Each row comes from the steps of one walk. Every step used is in the known rows, and no mark comes twice. Write the walk behind each row, first mark first.
Known rows
j, v: [ -1 -12  13  -2  -5  -8  -5  -5   0   0  -9   3  -5  16   4   4 -17   7
 -15  13  -2  -5   4  -3 -15  -8  -4   7  -3  13 -31   2   3 -16]
b, l: [ -2  -7   7   5  -1  -9  -4  -7   7   2  -4  -7 -24   4   4   1 -10  27
  -5   2  -6  -8   4  -2 -10  -8   2  -3  -2   7  -5   2   6  17]
r, v: [ -4 -14  12  -1  -4 -10  14   1   2   4  13   4   0   3   0  -2 -11  -5
  -4   7   4 -14   4   6   8   1  11 -10  -4  10   4   4   2  12]
t, v, w: [ -4 -12   7   2  -2  13   1   2   2   0   9  -7   0  15   3 -11 -10  -5
 -20  -4  -8  -9   2   1  -4   4   2   6  -2  -3  15   5  -7  -3]
r, v, t: [ -7 -11  26   5  -9  -6  15   2   2   3  10   3  -5  -6   2  -2 -11  -9
  -6  12  13 -13   4   7  12  -5  16  -9   2   4  -2   5  -1  12]
j, x, w: [ -8  -7   6   4  -8  20  -2  -3  -1   8  10   1   2 -23  -1   6 -15   5
   9   2 -11  -4  -2  -4   1 -12  -2   1   1  -4  12   5   3  15]
b, l, j, x, w: [ -3  -4   2  11  -4  -1  -4 -10  13   1 -18  -9 -25 -16   4   2 -10  27
   6  -7 -15  -6  10 -12 -11 -14   2  -3  -2   1  14   0   7  15]
b, x, w, v, t: [-10  -2   6   7 -10  -3  -6   4  -2   0  19  17   8 -16   7  -2  -7  20
  -5  -3 -10  -7  -1  -1  -1 -20   4 -18  -1  -2  -4   7   8  18]
v, b, l, j, x: [ -6  -1  -9  -6  -3  -9   1   3  10  -1  -8  -1 -14 -11   5  -1  -7  27
  -5 -12  -5   0   6  -5 -13  -7  11  -3 -11   1   8  -5   4  13]
v, r: [ -5 -12  21  10 -11   5   0  10  -3  -3  -4   5   3  -5   5   3 -12  -4
 -10  -2  -4 -18   4   2  -4   9  -1   3  -7   3 -11   1   6   6]
v, b, l, j: [ -6  -2  -9  -7  -1 -15   2   3  11  -1 -11   0 -13  -1   6   1  -6  29
  -8 -10  -3   1   6  -4 -15  -8  12  -1 -12   3   4  -4   4  14]
t, v: [ -4 -11  18   3  -2   8  -1   5   0   3   9  -1   2   5   4  -7 -12   4
 -16  -6   4  -7   3   0  -4   0   2   7  -4   2  15   4  -2   6]
r, v, j, x: [ -7 -10  11  -4  -2 -12  13   3  -4   2  24   2   2  -2   1  -2 -12  -1
   2  14  10 -19   3   3  15  -4   4 -12  -4   5  15   2  -1   7]
x, g: [ -7 -15  15  -1  -2   4  -9  -2  -1   0  12  10   6 -13  -1  -6 -12   4
  -8  -7  -7  -5   8   6   1  10   4   5 -11   5  -5   6  11  10]
j, x: [ -3  -8  13   1  -5  17  -3   3   1   4  11  -3   2 -17  -1   5 -16  -1
   2   2  -6  -6  -1  -3  -1  -2   0  -1   0  -1   7   2   4   5]
x, w, v: [-11 -10   4  -1  -8   3 -11  -4   0   2   8   9   1   0   7  13 -10  15
   1   6 -13  -9  -5   0  -2 -18   3  -5   0  -6  -9   8   4  20]
l, j: [ -2  -9   9   2  -2  -1  -3  -3  13   0 -24  -2   3  -1   3   4 -13   5
  -5  -4  -8  -7  13 -10 -15  -9   6   0  -6   1   3   0   6   7]
w, v: [ -4 -11  14  -6  -4  -1 -19   5   1  -6  13   3   1   8   9  13 -10   7
 -10   9  -5 -15  -7   2  -4  -5   5 -12   0  -3 -22   4   6   4]
l, b, v: [  1  -6  14   0  -2   5   2 -17  -1   9 -16  -6  10   8  -3   8 -11   0
  -5  25 -12  -4  -6   2  -8  -6  -5   9  -7  -3   1   6   8   3]
l, j, x: [ -1  -7  10   4  -4  11  -4  -2  11   0 -17  -5   2 -19   1   4 -15   0
   2  -7 -10  -7  11 -12 -10  -7   4  -1  -4  -2  13  -1   5   4]
g, x: [ -3 -15  21   2  -9   9   0  -5   0   1   8   4   9  -2  -1   7 -18  -5
   3   4   1 -20  -4   1  -6   9   3   5  -8  10  -9   3   9  21]
j, v, r: [ -2 -12  19   6 -10  -5  -3   0  -3  -6 -14   6  -5   8   6   3 -16   1
 -16   7  -4 -12   6  -2 -12   2  -7   8  -6  12 -32   1   5 -20]
g, x, w: [ -8 -15  13   5 -13  12   2  -9  -1   4   7   9   9  -7  -1   9 -17   1
  11   3  -4 -17  -5  -1  -5   0   2   8  -9   6  -3   7   8  30]
b, l, j: [  0  -6   5   8  -1 -11  -4  -9  14   0 -22 -10 -25  -1   5   1 -10  27
  -2  -4 -10  -7  12 -10 -15 -10   4  -2  -4   5   4   0   7  14]
b, v: [ -1 -13  10  -6  -3  10  -1  -2   3   9 -13  -1  13  10  -5  11  -9   0
  -5  15  -4  -5  14   0 -10  -4  -1  16  -1  -7 -24   4   5   1]
r, v, b, l, j: [ -5  -7  -3  -3  -3 -20  16   2   9   0   4   3 -12  -4   3  -5  -7  12
  -3  -4   3  -9   7   3   1  -1  18 -12 -10   8  13  -2   2  14]
j, v, b: [ -5  -8   2 -10  -5 -14  -1   0   1  -2  -7   8  -3  14   5   2 -14  13
 -18   6   1   0   2  -1 -16  -7   2   7  -9  11 -28  -2   2 -16]
g, x, w, v, b: [-10 -12   8  -1 -14   8  -4  -6  -1  -2  14  13   9  -9   3  12 -15   5
  10   1  -4 -18 -10   1  -4   0   7   1 -10   3  -8   5   7  27]
j, x, w, v, r: [ -8  -7  10   6 -12  20  -8   2  -2   0  13   3   1 -27   3  11 -14   3
   8   0 -14 -11  -5  -3   4  -7  -1  -4   1  -8   6   4   4   9]

Which walk is each row?
[ -1 -14  17   2  -8  13   1   3   0   4 -18   1  13   1  -4  10  -9  -7
  -6  10  -5 -12  16   1  -8   6  -3  19  -5  -8 -26   4   6  -3]
b, v, r
[ -6  -8  17   0   0   6  -1   7  -5   1  20  -2   4   1   4  -8 -13   8
 -10   1   9 -12   1  -3   2  -5  -5   5  -4  -2  25   2  -5   2]
t, v, j, x
[ -1  -5  12  -3   1  -2   2 -15  -4   7 -11  -5  12  14  -2   7 -11   5
  -5  31  -6  -8  -6   1  -5 -10 -10   8  -9  -4   2   6   5   3]
l, b, v, j
[ -1  -6  11  11  -5 -12  -4 -12  14  -3 -28  -9 -30  -1   7   2 -12  26
  -7   1  -6  -5  13 -12 -16 -14   3   1   0   7 -10  -1   5   0]
b, l, j, v, t
[ -7 -11  11  -6  -1 -21  14   2  -3   1  19   4   3  11   2  -3 -10   1
  -3  16  11 -19   3   4  11  -6   5 -11  -6   8   8   3  -1  10]
r, v, j
[ -2 -13   0  -7  -2  15   2  -5   5   5 -13  -8  11  21  -6   7  -7  -9
 -10  16 -15  -6  13   2  -8   1  -1  15   1 -10 -24   6   0  -9]
b, v, w
[ -1  -4  13  -2  -1   3   1 -15  -5   7  -8  -7  11   6  -4   8 -11   2
  -1  29  -7  -8  -7   0  -3 -10 -10   7  -8  -7   7   5   6   0]
l, b, v, j, x
[ -2  -2  12   8  -3  -4  -2 -11  -6   1  10   8  10 -13   2 -11 -11  10
  -8   5 -16  -5  -7   5  -1  -2  -4 -10 -15   6  18   7  14  10]
l, b, x, g
[ -6  -9  26  -1 -10   2 -17   5   2  -8  11   2  -3  -1  11  14 -10   3
 -12  13   4 -13  -7   4   3 -10  10 -12   6  -8 -29   4   3   5]
w, v, t
[  0  -6   5   8  -2 -14  -6 -12  14  -2 -27  -9 -29   3   6   2 -11  28
  -5  -2 -11  -6  13 -12 -19 -12   1   1  -4  10  -7  -1   7   1]
b, l, j, v
[ -2 -12   3  -3  -4  -3  -2  -8   2  -4 -10  -2  -7  25   3   0 -15  -2
 -20  14 -13  -7   3  -2 -14  -3  -4   7  -1   9 -31   3  -2 -26]
j, v, w
[ -3  -9  11   5  -3  12  -8  -3  10  -2 -13  -1   4 -29   0  -1 -15   0
   3 -14 -14  -5  15 -10  -6  -1   5   0  -8  -3  15   0   8   3]
l, j, x, g
[ -3  -8   2  -4  -4 -11  -2  -4  12  -5 -30   3  -2   3   5   3 -13   9
 -12  -5  -7  -2  13 -11 -21 -10   5   5 -10   6 -10  -4   4 -11]
l, j, v, b
[ -9  -9   8  -3  -4 -11  15   1  -4   3  24   5   2  -4   0  -2 -11   2
   5  13   7 -18   2   2  15  -9   3 -10  -5   4  18   4  -1  11]
r, v, j, x, w
[ -4 -11  20   3 -10   2 -17  10  -2 -12   8   5   1   0  10  13 -10   1
 -11   2  -6 -22  -5   4  -1   5   3 -11  -3  -4 -23   3   7   1]
w, v, r
[-13  -8  -5  -7  -8  -1  -8   0   0   0  10  12   3  -2   8  13  -8  20
  -1   3 -11  -5  -6   1  -4 -18   7  -4  -4  -7  -7   6   3  21]
x, w, v, b
[ -5  -5  -2  -8  -4 -13 -16   5   8 -11   4   1 -11   1  11  10  -6  24
 -10  -4  -6  -9  -4  -1  -9  -7  12 -14  -7  -4 -14  -2   6   6]
w, v, b, l, j
[ -5  -5   2   0  -2  -2   2   6   6  -1   0  -1 -10  -2   6 -10  -8  21
 -15 -17   2  -3   5  -4 -11  -2  10   5 -10   0  24  -2  -2   8]
t, v, b, l, j
[  0  -6   1   8  -2 -12  -4 -14  15  -5 -28 -11 -29   7   6  -1 -10  23
  -8  -1 -16  -7  13 -11 -18 -10   0   0  -2   8  -7   0   4  -4]
b, l, j, v, w
[ -3 -11  24  -1  -8  14   1  -2   4   8 -16  -2   9   1  -3  11  -9  -4
  -8  19   5  -4  13   1  -4 -10   4  16   4 -12 -31   5   3   1]
b, v, t
[ -4  -9  26   3 -10  -4  -3  -5   2  -1 -12   3 -10   7   6   5 -17   3
 -18  17   8  -4   3  -2  -9 -13   1   8   3   8 -37   3   0 -16]
j, v, t
[ -5 -13   2  -1  -4  -5  16  -2   3   0  12  -3  -3  13   1  -6  -9 -14
  -8   9  -8 -16   4   6   8   5  11 -10  -2   5   5   6  -3   2]
r, v, w
[-11  -6   6  -6  -1  -2  -1   0  -6   3  18   3   6  -3   3   5 -12  15
   4  15   2 -12  -2  -4   5 -19  -9   0  -4  -3  10   3   0  11]
v, j, x, w
[ -9  -3  -1   5  -7  -6  -7   4  -3   0  21  17  10 -12   6  -2  -7  22
  -5  -4 -14  -7   0  -1  -3 -17   1 -18  -4   0  -1   8  10  19]
b, x, w, v
[ -1  -9  10   2  -3  -7  -5  -6  12  -3 -33  -1  -2   5   4   4 -15   6
  -9   0  -8  -6  14 -13 -20 -11   1   5  -6   7 -13   0   5 -12]
l, j, v
[ -4  -6  -2  -6  -4 -18  -1  -3   3  -3  -9   4 -17  13   5   1 -13  23
 -16   4  -1   0   3  -3 -18  -8   1   6  -8  13 -26  -2   3 -13]
j, v, b, l
[ -5  -9   6  -9  -2   9   0  -3  -2   9  -2   0  15   3  -5  11  -9   7
   4  21  -1  -8  11  -4  -2 -14  -9  16  -2 -11 -10   4   2   1]
b, v, j, x, w
[ -3  -4   9   0  -2   6   3 -17  -5   9  -8  -4  11   3  -3   8 -11   5
   3  30 -10  -6  -7   1  -2 -15 -11   9  -7  -7  10   7   5   5]
l, b, v, j, x, w
[ -9  -4  -1   1  -9  13  -7  -1   1   1  15   2  -7 -25   4   9 -12  17
   9  -2 -13  -5  -6  -4   1 -11   3  -6   0  -7   9   3   3  13]
j, x, w, v, b, l
[ -5  -5  -4   0  -6 -12  -1  -3  10  -4 -26   9   1  -4   5  -1 -11  16
  -8  -9 -11   0  14 -12 -20 -16   4   1 -11   5  -5  -1   5  -7]
l, j, v, b, x, w
[ -7  -4   3  -2  -3  -1   3  14  -1   1  18   9   7  -4   4 -15  -8  15
 -19 -18   4  -2   2   1  -5   0   8  -1 -12   1  22   0  -1   7]
t, v, b, x
[ -5  -6  -2  -2  -4 -14  16   2   8   0   7   2 -12 -13   2  -5  -8  10
   1  -6   1  -9   6   0   4  -1  18 -13  -9   6  18  -2   2  11]
r, v, b, l, j, x
[ -1  -6  14  -1  -1   5  -1 -16  -6   5  -3  -4  12  -1  -4   4 -11   3
   0  26  -9  -7  -5   2   0  -4 -10   9 -10  -6   9   6   7  -1]
l, b, v, j, x, g
[ -7  -6   4  -2  -2   1   1  14  -2   0  22  12   8 -11   4 -18  -7  15
 -19 -22   3  -1   5   3  -3   5   9   0 -14   0  23   1   1   7]
t, v, b, x, g
[ -6  -3  -8  -5  -2  -9  -1   2  10  -3  -5   2 -13 -18   3  -3  -8  27
  -4 -16  -6   1   8  -4 -10  -1  12  -1 -14   1  10  -5   6  12]
v, b, l, j, x, g
[ -9 -14  17   8 -16  12  -5  -5  -2  -4  10  11   8 -11   2  13 -15   0
  10   2  -6 -24  -7   0  -2   4   2   3  -9   2 -11   6   9  25]
g, x, w, v, r
[-12  -7  -7  -4  -9  -4  -8  -2   2   0   8  10  -7  -2   9  12  -7  28
   1   1 -12  -4  -6   0  -5 -18   7  -6  -4  -5  -6   5   4  22]
x, w, v, b, l
[ -9  -5   1  -2  -9  16  -7   2  -1   1  17   5   2 -24   3  11 -13   9
   8  -1 -12  -4  -7  -3   2 -11   3  -5   0  -8   8   4   3  11]
j, x, w, v, b
[  1  -6   7   0  -2   9   3 -19   0   6 -16 -10   8  16  -3   6 -10  -7
  -8  27 -20  -6  -5   3  -7  -3  -6   9  -6  -6   0   7   4  -4]
l, b, v, w
